Known rows, with every step that occurs
R/W: [17, -3, 0, -19, -8, 7, -5, 17, -5, -7, -10, 5, -1, -7, -10, 0, -7, 8, -19, 1, -1, 2, -6, 6, -8, -15, -6, -23, -33, -24, -16, 4, 8, 5, -10, 4, -5, -22, 3]
R/N: [12, -13, -12, -20, -6, 8, -16, 14, -2, -10, -8, 14, -5, -15, -11, -1, -2, 14, -13, 3, -3, 10, 0, 10, -11, -18, -7, -15, -28, -23, -15, -4, 23, 6, -20, 3, 6, -25, 5]
N/R: [18, -6, -5, -17, 10, 19, -15, 20, -1, -9, -5, 3, 4, -15, -5, 4, -7, 8, -4, 2, -11, -5, -10, 18, -1, -7, -17, -16, -33, -12, 11, 0, 19, -4, -18, -11, -7, -19, -2]
N/C: [10, -6, -4, -20, 15, 20, -12, 19, -9, -7, 4, 5, 8, -8, -11, 11, 2, 3, -12, -3, -7, 6, -10, 13, -8, -22, -8, -14, -21, -9, 8, -8, 21, 4, -9, -3, 0, -17, -2]
A/B: [4, -6, -7, -27, 16, 20, -4, -3, 6, -16, -9, -6, 7, -4, -17, -3, -9, 10, -12, -6, -10, 9, 8, 15, -7, -14, -14, -20, -16, -17, -13, 3, 12, 6, -11, -10, -5, -12, -3]
Q/N/C/A/B/Z/D: [-4, -14, 0, 4, 7, 11, 11, 0, -3, -16, -5, 13, 19, -4, 15, -8, -15, 7, -5, 3, 15, 19, 7, -1, -16, -9, -12, -5, -16, -10, 0, 5, 11, 0, -30, -9, 2, -12, 5]
D/A/B/Z/C: [2, -11, -9, -2, 30, 5, -1, -15, -6, -19, -15, -1, 11, 1, -9, -6, -19, 3, -18, 8, -8, 14, 0, 21, -7, -18, -12, 3, -10, -15, -8, -10, 14, 0, 1, 0, -2, -8, 4]
C/A/B: [10, -11, 0, -23, 20, 18, -1, 2, 6, -14, -15, -6, 6, -2, -12, -21, -14, 14, -5, -9, 13, 13, 3, 15, -10, -13, -13, -15, -12, -15, -22, -1, 7, 9, -11, -9, -13, -5, 3]
W/R/N: [17, -16, -18, -17, -8, 10, -19, 20, -4, -8, -6, 10, 1, -16, -12, 8, -2, 16, -8, 8, -6, 5, -3, 24, -7, -18, -28, -10, -33, -35, -15, -2, 25, 9, -20, -1, 3, -26, 0]
Q/N/R/W: [19, -5, -1, -18, -15, 14, 1, 21, -4, -5, -10, 13, 5, -16, 7, 9, -7, 10, -6, 7, 0, -4, -5, 0, -8, -3, -14, -15, -46, -18, 5, 12, 13, -11, -28, 4, 7, -24, 3]
C/A/B/Z/R: [6, -11, -2, 7, 19, 3, -5, -7, 7, -18, -10, -5, 7, 0, 0, -22, -26, 12, 0, 4, 10, 15, 1, 18, -7, -10, -14, -7, -11, -17, -23, 3, 1, 1, -13, -15, -19, -9, 3]
Z/R/N/C: [10, -14, -9, 7, -3, 9, -28, 14, 0, 3, 9, 6, -1, -16, -11, 16, -8, 9, -2, 11, -8, 2, -5, 10, -11, -16, -10, -15, -30, -13, -5, -4, 17, 1, -22, -3, 9, -31, -2]
A/B/Z: [-1, -4, -7, -16, 17, 8, 0, -10, 2, -26, -7, 0, 8, -1, -6, -9, -12, 8, -14, -1, -10, 16, 5, 16, -5, -14, -12, -10, -11, -20, -12, 4, 11, 0, -10, -9, -11, -13, 1]
B/Z: [9, -5, -9, -8, 10, 2, -3, 9, -8, -28, -8, 14, 7, -5, 3, -11, -9, 9, -17, 7, -6, 14, -8, 20, -5, -16, -6, -7, -17, -24, -9, -5, 19, -1, -9, -9, -12, -15, 6]
R/N/C/Z/D/A/B: [-7, -18, -2, -7, 1, 16, -9, -3, -4, -4, 9, 5, 2, -5, -14, 1, -14, 5, -15, -4, 9, 14, 8, 2, -13, -10, -13, -9, -14, -12, -4, -1, 13, 13, -18, 12, 11, -24, 5]
Q/Z/D: [3, -7, -7, 11, 7, 9, 11, 15, -9, -28, -12, 10, 7, -3, 1, -15, -19, 9, -21, 6, -7, 9, 6, 15, -7, 0, -7, -14, -17, -31, -11, -2, 18, 1, -25, -20, -10, -20, 0]
N/R/W: [21, -2, 2, -16, -5, 13, -12, 20, -1, -1, -4, 0, -1, -13, -7, 9, -8, 6, -9, 2, -7, -9, -11, 7, -1, -7, -16, -20, -42, -15, 5, 10, 8, -5, -17, 3, -7, -26, 0]
N/C/A: [13, -10, 2, -19, 18, 19, -8, 22, -7, -6, -1, 4, 9, -6, -6, -4, -3, 6, -5, -6, 13, 10, -12, 13, -10, -22, -7, -10, -18, -5, -2, -11, 15, 7, -9, -2, -8, -10, 1]
D/A/B: [11, -10, -5, -24, 20, 19, -7, -12, 2, -17, -17, -5, 6, -4, -17, -3, -7, 11, -14, -5, -7, 8, 5, 23, -7, -16, -17, -16, -11, -17, -11, 0, 14, 8, 2, 2, 4, -6, 5]
N/C/Z/R/W/B: [7, -5, 3, 3, 1, 22, -14, 23, -3, 5, 25, 0, 4, 3, -8, 6, -22, 4, -11, 1, 6, 4, -10, 17, -5, -17, -18, -8, -30, -13, -5, 0, 1, 2, -12, 4, -5, -31, -7]
Z/R: [17, -9, -8, 8, 8, 9, -21, 14, 2, -11, -4, 2, 4, -11, -8, -1, -18, 13, -4, 11, -11, 0, -4, 22, -8, -11, -11, -18, -25, -21, -14, -6, 15, 2, -15, -23, -5, -19, -3]
B/A: [10, -15, -8, -18, 8, 0, -8, 13, -2, -20, -16, 15, 14, -7, 10, -14, -5, 16, -8, 1, 0, 13, -6, 17, -6, -16, -14, -12, -23, -32, -12, -3, 21, 6, -15, -6, 1, -6, 8]
D/A/B/Z: [6, -9, -6, -14, 20, 8, -3, -17, -2, -26, -15, 1, 7, 0, -6, -7, -10, 9, -17, 0, -7, 15, 2, 24, -4, -16, -15, -7, -6, -19, -11, 1, 12, 2, 3, 4, -2, -7, 8]

Rows
[14, -6, 2, 9, 7, 8, -10, 21, -1, 5, -2, 0, 5, -1, 7, -4, -27, 4, -9, 9, 7, 4, -17, 16, 1, -17, -26, 3, -43, -10, 3, 5, -2, -12, -19, 4, -18, -30, -4]  N/R/W/B/Z/C/A
[5, -15, -2, 2, 11, 13, -8, -10, 4, -17, -18, -1, 8, -5, -11, -6, -18, 10, -17, -1, -9, 7, 12, 16, -10, -9, -21, -22, -12, -19, -9, 4, 11, 12, -13, -13, 5, -11, 3]  Z/D/A/B
[13, -2, -4, -6, -13, 13, -1, 17, 0, -9, -3, 16, 7, -8, 18, 6, -12, 12, -10, 10, -2, 5, -7, 11, -3, -10, -27, -5, -46, -19, 6, 19, 8, -18, -29, 7, 3, -29, 2]  Q/N/R/W/B/Z
[16, 1, -1, -6, -5, 13, -14, 17, 3, -4, 2, 4, 0, -5, 4, 6, -14, 7, -13, 4, -9, 0, -14, 19, 4, -15, -30, -10, -43, -16, 7, 18, 2, -13, -18, 7, -10, -33, -3]  N/R/W/B/Z
[0, -21, -8, -2, -1, 17, -12, 2, -5, -3, 8, 1, 8, -7, -16, 10, -13, 8, -10, 1, 5, 8, 6, 17, -10, -11, -33, -4, -20, -24, -5, 1, 16, 15, -19, 6, 8, -25, 0]  W/R/N/C/Z/D/A/B
[1, -13, -6, 6, 11, 5, -19, -19, 1, -10, 0, 1, 3, -6, -6, 11, -11, 6, -9, 7, -8, 11, 3, 16, -7, -17, -17, -6, -13, -11, -5, 4, 10, -2, -6, 12, 9, -20, 5]  D/A/B/Z/R/N/C
[-6, -18, -1, 5, 1, 3, -7, -3, 1, -7, 1, 7, 4, -7, -1, -5, -13, 6, -8, 0, 11, 19, 6, -3, -13, -15, -13, -8, -17, -10, -6, 5, 8, 5, -27, 4, -2, -23, 5]  R/N/C/A/B/Z/D
[5, -10, -5, -2, 3, 19, 1, 21, -10, -10, 13, 15, 13, -7, 5, 1, -15, 8, -3, 9, 12, 8, -4, 8, -15, -6, -4, -3, -23, -14, -1, -9, 19, -1, -24, -9, 6, -18, 1]  Q/N/C/Z/R
[-7, -9, -6, 6, 11, 4, 0, -12, 4, -25, -8, 2, 10, -2, -2, -11, -22, 7, -17, 2, -11, 15, 11, 10, -7, -7, -15, -16, -12, -22, -9, 8, 8, 4, -20, -20, -10, -16, 0]  A/B/Z/D
[12, -5, 1, 6, -5, 14, -11, 19, 1, -3, 11, 1, 0, 3, -7, -11, -31, 12, -12, 6, 10, 6, -5, 21, -6, -10, -18, -11, -32, -27, -24, 3, -2, 3, -15, -3, -11, -30, -3]  C/Z/R/W/B
[15, -9, -3, -14, -16, 12, -5, 20, 4, -2, -9, 17, 13, -10, 23, 4, -8, 16, -3, 6, 2, 4, -6, 8, -3, -11, -32, -10, -51, -24, 4, 20, 10, -12, -33, 10, 12, -24, 3]  Q/N/R/W/B/A
[0, -15, 1, -1, 12, 16, 2, -4, -3, -21, -5, 2, 7, 2, -11, -22, -28, 9, -18, -3, 10, 12, 10, 15, -10, -2, -13, -12, -7, -22, -16, -4, 9, 16, -12, -10, -5, -11, 5]  C/Z/D/A/B
[3, -13, 2, 0, 12, 18, -5, 14, -13, -11, 9, 10, 10, -2, -7, -5, -16, 2, -17, -2, 11, 8, -5, 13, -11, -10, -8, -7, -10, -13, 4, -12, 16, 12, -10, -3, 0, -15, 3]  N/C/Z/D/A
[3, -17, -11, -10, 5, 8, -11, 4, -2, -7, 3, 1, 7, -7, -6, 7, -6, 9, -2, 3, 8, 14, -2, 17, -7, -19, -31, 1, -22, -21, -9, 3, 14, 4, -18, 9, -5, -23, 1]  W/R/N/C/A/B/Z
[10, -7, 0, 7, 7, -1, -9, -19, 2, -16, -11, -5, 3, 0, -6, -1, -20, 8, -14, 9, -6, 6, 3, 17, -5, -12, -18, -12, -17, -21, -18, 11, -1, -2, 1, 8, -2, -16, 7]  D/A/B/Z/R/W
[9, -12, 1, 8, -7, 4, -11, 16, 3, -5, 8, 7, 7, 4, 7, -18, -31, 15, -7, 6, 14, 10, -6, 19, -4, -10, -22, -7, -33, -35, -26, 5, -1, 5, -18, 1, -7, -23, 1]  C/Z/R/W/B/A
[12, -15, -15, -16, -4, 15, -21, 24, -7, -1, 5, 8, 5, -16, -13, 22, 4, 10, -7, 5, -7, 4, -7, 20, -8, -22, -28, -9, -32, -24, -2, -3, 26, 7, -19, 5, 7, -28, -3]  W/R/N/C
[5, -8, -1, 1, 14, 19, -11, 20, -8, -6, 20, 3, 8, -4, -8, 1, -18, 3, -6, 3, 6, 4, -10, 16, -8, -10, -4, -6, -18, -12, -1, -13, 14, 5, -12, -10, -6, -20, -3]  N/C/Z/R
[10, -7, -1, 8, 5, 3, -3, 17, -4, -2, -6, 5, 5, 5, 4, -12, -26, 6, -20, 8, 12, 16, -12, 17, -6, -25, -18, 2, -34, -20, -19, 0, -2, -3, -12, 7, -16, -26, -1]  R/W/B/Z/C/A
[2, -11, -2, 6, 11, 11, 3, 0, 0, -13, 0, 7, 16, -5, 13, -2, -16, 9, 4, 8, 13, 15, 1, 6, -14, -10, -11, -2, -18, -8, -4, 3, 10, -7, -24, -7, 0, -13, 3]  Q/N/C/A/B/Z/R
[7, -7, 2, -1, -10, 14, 4, 21, -11, -3, 13, 12, 9, -6, 5, 6, -16, 6, -7, 9, 16, 4, -5, -2, -14, -6, -3, -7, -32, -17, -6, -1, 11, -2, -23, 3, 6, -24, 3]  Q/N/C/Z/R/W
[-2, -14, -3, -14, 7, 7, -8, -2, -1, -8, 3, 6, 1, -6, -4, -2, -5, 6, -7, -3, 13, 20, 0, 2, -11, -20, -9, -4, -17, -8, -9, 1, 10, 3, -17, 14, -3, -21, 6]  R/N/C/A/B/Z
[-7, -7, -11, -2, 27, 5, 3, -7, -4, -18, -6, -3, 13, 0, -7, -6, -22, 1, -17, 7, -11, 16, 2, 14, -8, -16, -9, 0, -14, -17, -9, -7, 12, -1, -12, -15, -12, -14, -3]  A/B/Z/C
[3, -3, -2, 8, 3, -1, -5, -12, 5, -14, -2, -7, 3, -1, -6, -1, -24, 7, -10, 8, -9, 7, 5, 10, -5, -9, -13, -16, -23, -23, -19, 14, -3, -3, -13, -5, -11, -22, 0]  A/B/Z/R/W
[7, -8, -7, -21, 4, 21, 0, 21, -9, -11, -1, 18, 13, -12, 4, 12, 3, 8, -8, 3, 1, 9, -4, 6, -14, -15, -7, -11, -26, -12, 6, -5, 26, -3, -21, -2, 13, -16, 2]  Q/N/C
[11, -1, -3, -7, -7, 7, -8, 13, -1, -11, -2, 10, 0, 3, 2, -3, -13, 10, -23, 3, -4, 13, -9, 19, -2, -24, -22, -12, -34, -25, -14, 12, 1, -4, -11, 10, -9, -29, -1]  R/W/B/Z
[5, -14, -9, 6, 8, -1, -16, -21, 5, -18, -9, 2, 0, -6, -7, -1, -16, 12, -10, 10, -8, 12, 5, 20, -7, -13, -17, -7, -13, -20, -18, 5, 10, -1, -7, 6, 5, -18, 7]  D/A/B/Z/R/N
[7, -13, -8, 10, 25, -3, 2, 13, -13, -17, -12, 10, 12, -1, 6, -21, -24, 4, -13, 12, 11, 18, -13, 16, -9, -19, -1, 10, -17, -18, -14, -20, 16, -1, -12, -13, -21, -11, 3]  B/Z/C/A
[5, -9, -1, -14, 20, 7, 4, -5, 3, -23, -13, -1, 8, 1, -1, -25, -17, 11, -7, -4, 13, 19, 1, 16, -8, -13, -11, -6, -8, -17, -21, 1, 5, 4, -10, -7, -20, -6, 6]  C/A/B/Z
[4, -14, -5, -6, 31, 14, 0, 6, -2, -4, -14, -9, 11, -1, -13, -15, -26, 5, -8, 2, 10, 13, 0, 12, -13, -18, -9, -1, -17, -11, -16, -17, 11, 7, -13, -16, -14, -7, -4]  Z/C/A/B
[13, -3, -3, 18, -6, -9, -9, 6, -4, -15, -3, 7, 1, -5, 4, -3, -21, 7, -13, 16, -6, 4, -8, 12, -5, -11, -7, -12, -30, -27, -17, 5, 3, -5, -13, -5, -12, -25, 4]  B/Z/R/W
